Known rows, with every way that one mark hangs from another:
{Q_801 Q_601}: | -1.54 |  1.48 |  0.59 | -0.56 | -1.19 | -0.33 | -0.77 |  0.10 |  1.80 | -0.01 |  0.63 | -0.26 |  1.82 | -0.74 | -1.51 |  0.10 | -0.84 |  0.15 | -0.60 |  1.08 |
{Q_505 {Q_561 Q_601}}: |  2.01 | -1.92 | -0.16 | -0.20 | -0.02 |  1.29 | -1.18 |  0.85 | -0.35 |  1.49 |  1.28 | -0.58 | -0.30 | -2.22 | -2.41 |  1.72 | -0.64 |  0.27 |  0.54 | -1.83 |
{Q_844 Q_601}: |  1.44 |  0.45 |  0.56 |  1.19 | -1.16 |  1.55 | -0.08 | -0.89 | -0.77 | -0.76 | -0.32 | -1.41 |  1.48 |  0.52 | -2.38 | -0.26 |  1.39 | -0.95 |  1.10 |  1.50 |
{Q_505 Q_561}: |  1.09 | -0.81 |  0.48 | -0.93 |  0.22 |  1.07 | -0.77 |  0.74 | -0.84 |  0.95 |  0.85 | -0.07 | -1.15 | -1.52 | -1.01 |  0.61 | -1.12 | -0.42 | -0.17 | -1.47 |
{Q_844 {Q_601 Q_148 Q_538 Q_695 Q_837}}: |  1.87 |  4.01 | -2.67 |  1.91 | -2.10 |  1.64 | -1.55 | -1.31 | -0.21 | -0.09 | -0.68 | -2.37 |  1.15 |  2.53 | -4.03 | -2.71 |  0.80 | -0.75 | -0.86 |  3.05 |
{Q_601 Q_148 Q_561 Q_846}: |  0.86 |  2.97 | -4.33 |  2.21 |  0.69 | -0.36 | -2.42 | -0.63 | -1.66 | -0.05 | -0.78 | -1.93 | -4.06 |  0.79 |  0.89 | -1.54 | -2.69 | -0.66 | -2.04 | -0.40 |
{Q_844 {Q_601 Q_148 Q_695}}: |  2.10 |  2.19 | -1.35 |  2.08 | -0.99 |  2.51 | -1.38 | -2.27 | -1.59 |  0.52 | -1.10 | -2.25 |  1.51 |  0.65 | -3.20 | -1.92 |  0.08 | -0.09 |  0.37 |  2.43 |
{Q_505 {Q_561 {Q_601 Q_148 Q_695 Q_846}}}: |  2.06 | -0.82 | -2.26 |  0.86 |  0.32 |  1.61 | -2.79 |  0.05 | -1.58 |  2.08 |  0.41 | -1.73 | -0.53 | -1.91 | -2.72 | -0.27 | -1.77 |  0.23 | -0.46 | -1.25 |
{Q_601 Q_148}: |  0.46 |  1.41 | -1.31 |  0.43 | -0.29 | -0.38 | -1.09 | -1.09 | -1.47 |  0.65 | -0.01 | -1.52 | -1.49 | -0.71 | -0.28 | -1.59 | -1.52 |  0.49 | -1.40 |  1.25 |
{Q_505 {Q_561 {Q_601 Q_846}}}: |  1.57 | -2.11 | -0.92 |  0.32 |  0.22 |  0.98 | -1.88 |  1.00 | -0.96 |  1.26 |  0.92 | -1.20 | -0.59 | -2.00 | -2.16 |  0.82 | -0.90 | -0.37 |  0.13 | -1.89 |
{Q_561 Q_601}: |  1.21 | -1.66 | -0.89 |  0.99 | -0.34 |  0.30 | -0.60 |  0.18 |  0.70 |  0.80 |  0.59 | -0.64 |  1.12 | -1.05 | -2.01 |  1.59 |  0.63 |  1.05 |  1.03 | -0.49 |
{Q_561 {Q_601 Q_148 Q_846}}: |  1.04 | -0.88 | -2.94 |  2.08 | -0.24 | -0.45 | -2.32 | -0.35 | -1.27 |  0.83 |  0.12 | -2.65 | -0.40 | -1.17 | -1.78 | -0.75 | -0.72 |  0.42 | -0.55 |  0.28 |
{Q_148 {Q_601 Q_538 Q_561 Q_837 Q_846}}: |  1.79 |  3.08 | -3.37 |  1.21 | -1.09 |  0.59 | -0.88 |  0.43 |  0.39 | -0.80 |  0.93 | -0.36 | -3.87 |  3.60 |  0.85 | -1.80 | -0.85 | -0.76 | -1.22 | -1.49 |
{Q_837 {Q_601 Q_148 Q_538 Q_561 Q_846}}: |  0.25 |  3.53 | -4.16 |  1.62 | -0.97 | -0.87 | -2.32 |  1.44 |  0.90 | -0.94 |  0.28 | -0.18 | -0.71 |  2.27 |  0.15 | -3.48 | -1.17 | -0.21 | -2.83 | -0.43 |
{Q_801 {Q_601 Q_148 Q_538 Q_695}}: | -1.66 |  4.99 | -1.37 |  0.72 | -1.28 |  0.68 | -1.60 | -0.96 |  1.74 |  0.93 |  0.29 | -0.47 |  2.52 |  0.37 | -2.38 | -2.69 | -1.73 |  0.61 | -2.67 |  1.82 |
{Q_837 Q_601}: |  0.60 | -0.37 | -1.08 | -0.47 | -1.20 | -0.74 | -1.06 |  1.63 |  1.32 | -0.57 |  0.34 |  0.56 |  1.55 |  0.67 | -0.44 | -1.25 |  0.36 |  0.70 | -0.05 |  0.01 |
{Q_601 Q_148 Q_561 Q_695 Q_837 Q_846}: |  2.16 |  4.20 | -7.68 |  2.30 |  0.04 |  0.24 | -4.16 | -0.56 | -0.30 |  0.72 | -1.94 | -2.63 | -3.84 |  2.88 | -1.28 | -1.70 | -2.53 | -0.18 | -1.57 |  0.78 |
{Q_601 Q_538 Q_561}: |  0.04 |  4.36 | -1.53 |  1.32 |  0.15 |  0.73 |  0.65 |  0.46 |  2.26 | -0.63 |  0.59 |  1.76 | -1.02 |  2.51 |  0.60 |  0.09 | -0.30 | -0.38 | -1.66 | -1.83 |
{Q_505 {Q_561 {Q_601 Q_695 Q_846}}}: |  1.86 | -1.51 | -1.62 |  0.73 |  0.50 |  1.83 | -2.28 |  0.55 | -0.87 |  1.80 |  0.44 | -1.03 |  0.15 | -1.59 | -2.64 |  0.52 | -1.02 |  0.08 |  0.21 | -1.83 |

Rows:
|  1.00 |  6.93 | -4.32 |  2.51 |  0.42 |  2.06 | -1.30 | -1.50 |  1.06 |  1.19 | -0.52 |  0.53 | -0.94 |  2.68 | -0.64 | -2.29 | -2.10 |  0.89 | -2.73 | -0.49 | -> {Q_601 Q_148 Q_538 Q_561 Q_695}
|  1.36 |  2.51 | -3.31 |  1.35 | -1.06 |  1.24 | -1.44 | -0.31 | -0.29 |  0.08 |  0.21 | -0.71 | -1.36 |  3.48 | -0.14 | -3.55 | -0.51 | -0.33 | -1.28 | -0.39 | -> {Q_148 {Q_601 Q_538 Q_695 Q_837 Q_846}}
|  1.72 |  2.00 | -3.01 |  0.34 | -0.99 | -0.51 | -1.78 |  0.94 |  1.10 | -0.18 |  0.23 |  0.14 | -0.87 |  0.86 | -0.28 | -1.11 | -1.21 |  1.20 | -0.79 | -0.14 | -> {Q_837 {Q_601 Q_148 Q_561}}
|  2.63 | -1.13 | -1.72 | -0.34 | -0.79 |  0.54 | -2.20 |  0.80 | -0.52 |  1.62 |  1.24 | -1.78 | -1.74 | -1.98 | -3.14 |  1.22 | -1.21 |  0.41 | -0.08 | -0.61 | -> {Q_505 {Q_561 {Q_601 Q_148 Q_837}}}
|  1.35 |  4.13 | -5.79 |  3.03 |  1.27 |  1.40 | -3.26 | -1.57 | -1.37 |  1.10 | -1.87 | -1.54 | -2.44 |  1.71 | -0.05 | -2.28 | -2.98 |  0.17 | -1.71 | -0.33 | -> {Q_601 Q_148 Q_561 Q_695 Q_846}
|  0.77 |  4.48 | -3.41 |  0.50 | -1.07 | -0.33 | -0.27 |  1.46 |  3.26 | -1.00 |  0.50 |  0.74 | -2.39 |  3.74 | -0.64 |  0.64 |  0.14 | -0.72 | -1.43 | -0.74 | -> {Q_601 Q_538 Q_561 Q_837}
| -2.10 |  4.06 | -2.76 |  0.41 | -2.19 | -1.81 | -2.61 |  0.60 |  1.27 | -0.52 |  0.53 | -2.30 | -0.03 |  1.02 | -2.08 | -2.96 | -1.53 | -1.14 | -3.43 |  2.44 | -> {Q_801 {Q_601 Q_148 Q_538 Q_837 Q_846}}
|  1.27 |  4.50 | -4.10 |  1.35 | -0.85 |  0.72 | -1.94 |  0.59 |  2.05 |  0.27 | -0.03 |  1.01 |  0.83 |  2.58 | -0.97 | -2.78 | -1.07 |  1.35 | -1.92 | -0.28 | -> {Q_837 {Q_601 Q_148 Q_538 Q_561 Q_695}}
|  1.82 | -0.68 | -1.08 | -0.29 | -0.85 |  0.76 | -1.34 |  1.54 |  0.69 |  1.07 |  1.58 | -0.61 | -0.56 | -0.95 | -3.03 |  1.18 | -0.25 | -0.19 | -0.26 | -1.43 | -> {Q_505 {Q_561 {Q_601 Q_538 Q_837}}}
| -0.44 |  1.97 | -3.20 |  1.38 | -0.74 |  0.08 | -2.16 |  1.53 |  1.32 | -0.47 | -0.50 |  0.54 |  2.80 |  2.69 | -0.71 | -4.12 |  0.24 | -0.12 | -1.88 | -0.16 | -> {Q_837 {Q_601 Q_538 Q_695 Q_846}}
| -0.11 |  2.94 | -4.16 |  1.65 | -0.94 | -0.19 | -2.93 |  0.78 |  0.31 | -0.07 | -0.47 | -0.51 |  1.79 |  2.22 | -0.87 | -5.22 | -0.86 |  0.13 | -2.81 |  0.77 | -> {Q_837 {Q_601 Q_148 Q_538 Q_695 Q_846}}
|  1.36 |  5.56 | -4.88 |  1.28 | -0.52 |  1.33 | -1.09 |  0.51 |  3.58 |  0.15 | -0.53 |  1.05 | -0.78 |  4.56 | -1.58 | -0.06 | -0.18 |  0.17 | -1.22 | -0.65 | -> {Q_601 Q_538 Q_561 Q_695 Q_837}
|  1.13 |  4.27 | -2.51 |  3.21 | -0.98 |  1.31 | -1.32 | -0.99 | -1.22 | -1.12 | -0.41 | -2.14 | -0.72 |  2.15 | -1.75 | -2.52 | -0.18 | -1.89 | -1.63 |  1.06 | -> {Q_844 {Q_601 Q_148 Q_538 Q_561 Q_846}}
|  1.63 |  1.99 | -4.18 |  1.70 | -1.32 |  0.45 | -2.04 | -0.30 |  1.30 |  1.39 |  0.24 | -1.64 |  0.85 |  0.97 | -3.67 | -0.86 | -0.01 |  1.26 | -0.89 |  1.09 | -> {Q_561 {Q_601 Q_148 Q_538 Q_695 Q_837}}
|  1.71 |  1.76 | -3.19 |  0.63 | -0.44 |  0.96 | -1.62 |  1.01 |  2.42 |  0.12 | -0.53 |  1.47 |  1.29 |  1.98 | -0.74 | -0.51 | -0.40 |  1.49 |  0.38 | -1.02 | -> {Q_837 {Q_601 Q_561 Q_695}}
|  0.17 |  6.62 | -5.92 |  3.61 |  0.88 |  1.39 | -2.61 | -1.13 | -0.24 |  0.65 | -1.21 | -0.69 | -1.55 |  3.20 | -0.07 | -3.96 | -2.52 | -0.49 | -3.65 | -0.54 | -> {Q_601 Q_148 Q_538 Q_561 Q_695 Q_846}
|  2.10 | -0.59 | -3.15 |  0.75 | -1.41 | -0.79 | -1.97 |  0.04 |  0.38 |  0.94 |  0.53 | -2.49 | -0.88 | -0.65 | -3.01 |  0.91 | -0.13 |  1.11 |  0.21 |  1.19 | -> {Q_561 {Q_601 Q_148 Q_837}}
|  1.42 | -0.69 | -0.15 |  0.07 | -0.23 |  1.38 | -0.88 |  1.03 |  0.19 |  1.23 |  1.59 | -0.10 |  0.17 | -1.46 | -2.46 |  0.90 | -0.43 |  0.01 | -0.41 | -1.96 | -> {Q_505 {Q_561 {Q_601 Q_538}}}
| -0.43 |  3.41 | -3.91 |  0.68 | -0.97 |  0.09 | -2.90 |  0.50 |  2.65 |  0.07 | -0.72 | -0.99 |  0.16 |  1.75 | -2.20 |  0.06 | -1.54 | -0.17 | -0.73 |  0.71 | -> {Q_801 {Q_601 Q_561 Q_695 Q_837 Q_846}}
|  0.95 |  2.94 | -0.48 |  2.17 | -1.04 |  2.75 | -0.21 | -1.26 |  0.13 | -0.33 | -0.63 | -0.50 |  3.21 |  2.19 | -3.05 | -1.93 |  1.48 | -0.87 | -0.05 |  1.37 | -> {Q_844 {Q_601 Q_538 Q_695}}
| -0.69 |  2.60 | -1.65 | -0.81 | -2.23 | -1.40 | -2.14 |  0.03 |  1.50 |  0.19 |  0.57 | -2.05 | -0.23 | -0.37 | -2.52 | -0.55 | -1.58 |  0.30 | -1.44 |  2.70 | -> {Q_801 {Q_601 Q_148 Q_837}}
|  1.87 |  2.72 | -2.27 |  0.53 | -1.35 |  1.73 | -0.46 | -0.53 |  0.70 |  0.47 |  0.73 |  0.12 | -0.93 |  3.15 | -0.59 | -2.30 | -0.22 |  0.63 | -0.55 | -0.29 | -> {Q_148 {Q_601 Q_538 Q_695 Q_837}}
|  2.18 | -1.33 | -2.44 |  0.16 | -0.58 |  0.22 | -2.84 |  0.96 | -1.26 |  1.35 |  0.89 | -2.45 | -1.99 | -1.73 | -2.83 |  0.40 | -1.41 | -0.26 | -0.49 | -0.69 | -> {Q_505 {Q_561 {Q_601 Q_148 Q_837 Q_846}}}
|  0.18 |  2.25 | -4.32 |  2.39 |  0.73 |  0.68 | -3.29 | -1.64 | -2.50 |  1.26 | -1.81 | -2.48 | -0.53 |  0.71 | -0.60 | -4.10 | -2.19 | -0.06 | -2.06 |  1.23 | -> {Q_601 Q_148 Q_695 Q_846}
|  2.87 | -0.60 | -2.39 | -0.03 | -0.48 |  1.38 | -2.58 |  0.34 | -0.43 |  2.20 |  0.74 | -1.62 | -0.93 | -1.55 | -3.58 |  0.86 | -1.33 |  0.76 |  0.14 | -0.61 | -> {Q_505 {Q_561 {Q_601 Q_148 Q_695 Q_837}}}
|  2.16 | -0.78 | -3.22 |  0.99 | -0.80 |  0.77 | -1.78 |  0.19 |  1.59 |  1.32 | -0.17 | -1.13 |  1.26 |  0.41 | -3.53 |  1.51 |  0.71 |  1.48 |  1.35 |  0.32 | -> {Q_561 {Q_601 Q_695 Q_837}}
|  2.32 |  3.34 | -2.24 |  0.46 | -1.38 |  0.98 |  0.09 |  0.10 |  1.37 | -0.38 |  1.43 |  0.51 | -3.43 |  3.26 |  0.42 | -0.57 | -0.61 |  0.23 | -0.56 | -1.44 | -> {Q_148 {Q_601 Q_538 Q_561 Q_837}}
| -0.70 |  3.71 | -4.78 |  1.37 | -1.44 | -2.12 | -2.70 |  0.69 | -0.82 | -0.77 | -0.10 | -3.00 | -2.64 |  2.54 | -0.83 | -4.44 | -1.01 | -1.94 | -4.08 |  2.13 | -> {Q_601 Q_148 Q_538 Q_837 Q_846}
|  0.10 |  4.05 | -3.19 |  0.26 | -1.87 | -1.46 | -1.32 |  0.29 |  0.63 | -0.16 |  0.58 | -1.74 | -1.97 |  2.06 | -1.44 | -2.65 | -0.62 | -0.56 | -3.08 |  2.14 | -> {Q_601 Q_148 Q_538 Q_837}
|  0.97 |  3.51 | -3.18 |  1.03 | -0.68 |  1.05 | -1.19 |  1.32 |  3.13 | -0.19 | -0.02 |  2.06 |  1.99 |  3.00 | -0.76 | -1.65 | -0.04 |  1.02 | -1.01 | -1.19 | -> {Q_837 {Q_601 Q_538 Q_561 Q_695}}
| -0.31 |  5.54 | -4.42 |  2.85 |  0.33 | -0.31 | -1.79 | -0.22 | -0.63 | -0.52 | -0.09 | -1.09 | -3.19 |  2.34 |  0.92 | -3.31 | -2.25 | -1.30 | -3.97 | -0.62 | -> {Q_601 Q_148 Q_538 Q_561 Q_846}
| -0.34 |  3.56 | -1.45 |  0.52 | -0.40 |  1.32 | -1.30 | -0.52 |  2.87 |  0.72 | -0.22 |  0.63 |  1.62 |  0.50 | -1.80 |  0.84 | -1.58 |  0.95 | -0.20 | -0.06 | -> {Q_801 {Q_601 Q_561 Q_695}}
|  0.13 |  2.19 | -2.14 |  0.57 | -1.04 |  0.56 | -1.21 |  1.24 |  2.30 | -0.10 |  0.05 |  1.42 |  3.35 |  2.34 | -1.12 | -2.83 |  0.53 |  0.82 | -1.18 | -0.09 | -> {Q_837 {Q_601 Q_538 Q_695}}
|  2.32 |  1.27 | -1.69 |  1.20 | -1.62 |  1.91 | -1.26 | -0.84 |  0.16 | -0.23 | -1.11 | -1.87 |  1.63 |  1.97 | -3.88 | -0.36 |  1.49 | -0.61 |  1.45 |  2.31 | -> {Q_844 {Q_601 Q_695 Q_837}}
|  3.10 |  2.83 | -2.69 |  1.45 | -1.86 |  0.95 | -1.45 | -0.93 | -0.24 | -0.67 | -0.43 | -2.55 | -1.94 |  1.62 | -2.98 |  0.29 |  0.07 | -0.71 |  0.48 |  2.09 | -> {Q_844 {Q_601 Q_148 Q_561 Q_837}}
|  1.54 |  0.68 | -2.00 |  1.47 |  0.08 |  2.01 | -1.26 | -1.27 | -1.74 |  0.71 | -0.20 | -0.63 | -1.08 |  1.57 |  0.66 | -2.83 | -1.15 |  0.40 | -0.06 | -0.97 | -> {Q_148 {Q_601 Q_695 Q_846}}
| -0.62 |  5.35 | -2.79 |  0.31 | -1.52 |  0.64 | -1.43 |  0.47 |  4.34 |  0.14 |  0.25 |  0.49 |  1.26 |  2.43 | -2.61 |  0.13 | -0.89 |  0.27 | -1.42 |  0.60 | -> {Q_801 {Q_601 Q_538 Q_561 Q_695 Q_837}}
|  0.46 |  5.61 | -6.25 |  2.01 | -0.91 | -1.45 | -2.71 |  0.77 |  0.42 | -0.92 | -0.21 | -2.08 | -4.46 |  3.55 | -0.27 | -2.66 | -1.79 | -1.63 | -3.74 |  0.46 | -> {Q_601 Q_148 Q_538 Q_561 Q_837 Q_846}
|  1.31 |  1.21 | -3.18 |  1.15 | -1.71 | -0.74 | -1.55 |  0.36 |  1.15 |  0.63 |  1.01 | -1.89 | -0.21 |  0.38 | -3.03 | -0.33 |  0.21 |  0.66 | -1.12 |  1.02 | -> {Q_561 {Q_601 Q_148 Q_538 Q_837}}
|  0.59 |  1.66 | -3.96 |  3.11 | -0.13 |  0.79 | -2.44 | -0.73 | -0.34 |  1.30 | -0.19 | -1.84 |  1.40 |  0.47 | -2.41 | -2.44 | -0.58 |  0.48 | -1.72 |  0.22 | -> {Q_561 {Q_601 Q_148 Q_538 Q_695 Q_846}}
|  2.35 |  2.09 | -3.04 |  1.94 |  0.44 |  2.46 | -1.23 | -1.27 | -0.92 |  0.62 | -0.22 |  0.05 | -2.41 |  2.26 |  1.08 | -1.57 | -1.71 |  0.53 |  0.15 | -2.11 | -> {Q_148 {Q_601 Q_561 Q_695 Q_846}}
| -0.03 |  2.58 | -3.22 |  1.25 | -0.77 | -0.63 | -1.58 |  2.25 |  1.91 | -1.39 |  0.27 |  0.93 |  0.35 |  2.77 |  0.36 | -2.33 | -0.15 | -0.54 | -1.80 | -1.31 | -> {Q_837 {Q_601 Q_538 Q_561 Q_846}}
|  0.93 |  3.02 | -2.70 |  2.12 | -2.14 |  0.04 | -1.94 | -0.37 | -1.37 | -1.29 | -0.38 | -3.50 | -0.45 |  2.30 | -2.95 | -3.33 |  0.70 | -2.33 | -1.73 |  2.90 | -> {Q_844 {Q_601 Q_148 Q_538 Q_837 Q_846}}
| -1.82 |  3.27 | -0.75 | -0.73 | -2.29 | -1.07 | -0.87 |  1.08 |  3.31 | -0.58 |  1.03 | -0.38 |  1.47 |  1.10 | -2.32 | -0.65 | -0.21 | -0.52 | -1.81 |  1.67 | -> {Q_801 {Q_601 Q_538 Q_837}}
|  1.80 |  3.28 | -0.99 |  0.99 | -0.52 |  1.76 |  0.75 | -0.50 |  0.65 | -0.18 |  1.42 |  1.27 | -2.41 |  2.37 |  1.31 | -1.11 | -0.88 |  0.45 | -0.74 | -2.26 | -> {Q_148 {Q_601 Q_538 Q_561}}
|  0.16 |  0.87 | -2.99 |  2.53 | -0.51 | -0.38 | -1.85 |  0.00 | -0.56 |  0.52 |  0.59 | -2.06 |  0.27 | -0.14 | -1.79 | -1.96 | -0.38 | -0.07 | -1.90 |  0.13 | -> {Q_561 {Q_601 Q_148 Q_538 Q_846}}
|  1.68 | -0.17 | -0.86 |  0.48 |  0.08 |  2.16 | -1.29 |  0.61 |  0.30 |  1.85 |  1.07 |  0.03 |  0.96 | -1.08 | -2.92 |  0.50 | -0.59 |  0.42 | -0.28 | -1.91 | -> {Q_505 {Q_561 {Q_601 Q_538 Q_695}}}
|  1.74 |  1.05 | -2.77 |  2.01 | -1.35 |  1.46 | -2.25 | -0.58 | -0.83 | -0.63 | -1.60 | -2.75 |  1.15 |  2.34 | -3.44 | -1.50 |  1.23 | -1.59 |  0.71 |  2.18 | -> {Q_844 {Q_601 Q_695 Q_837 Q_846}}
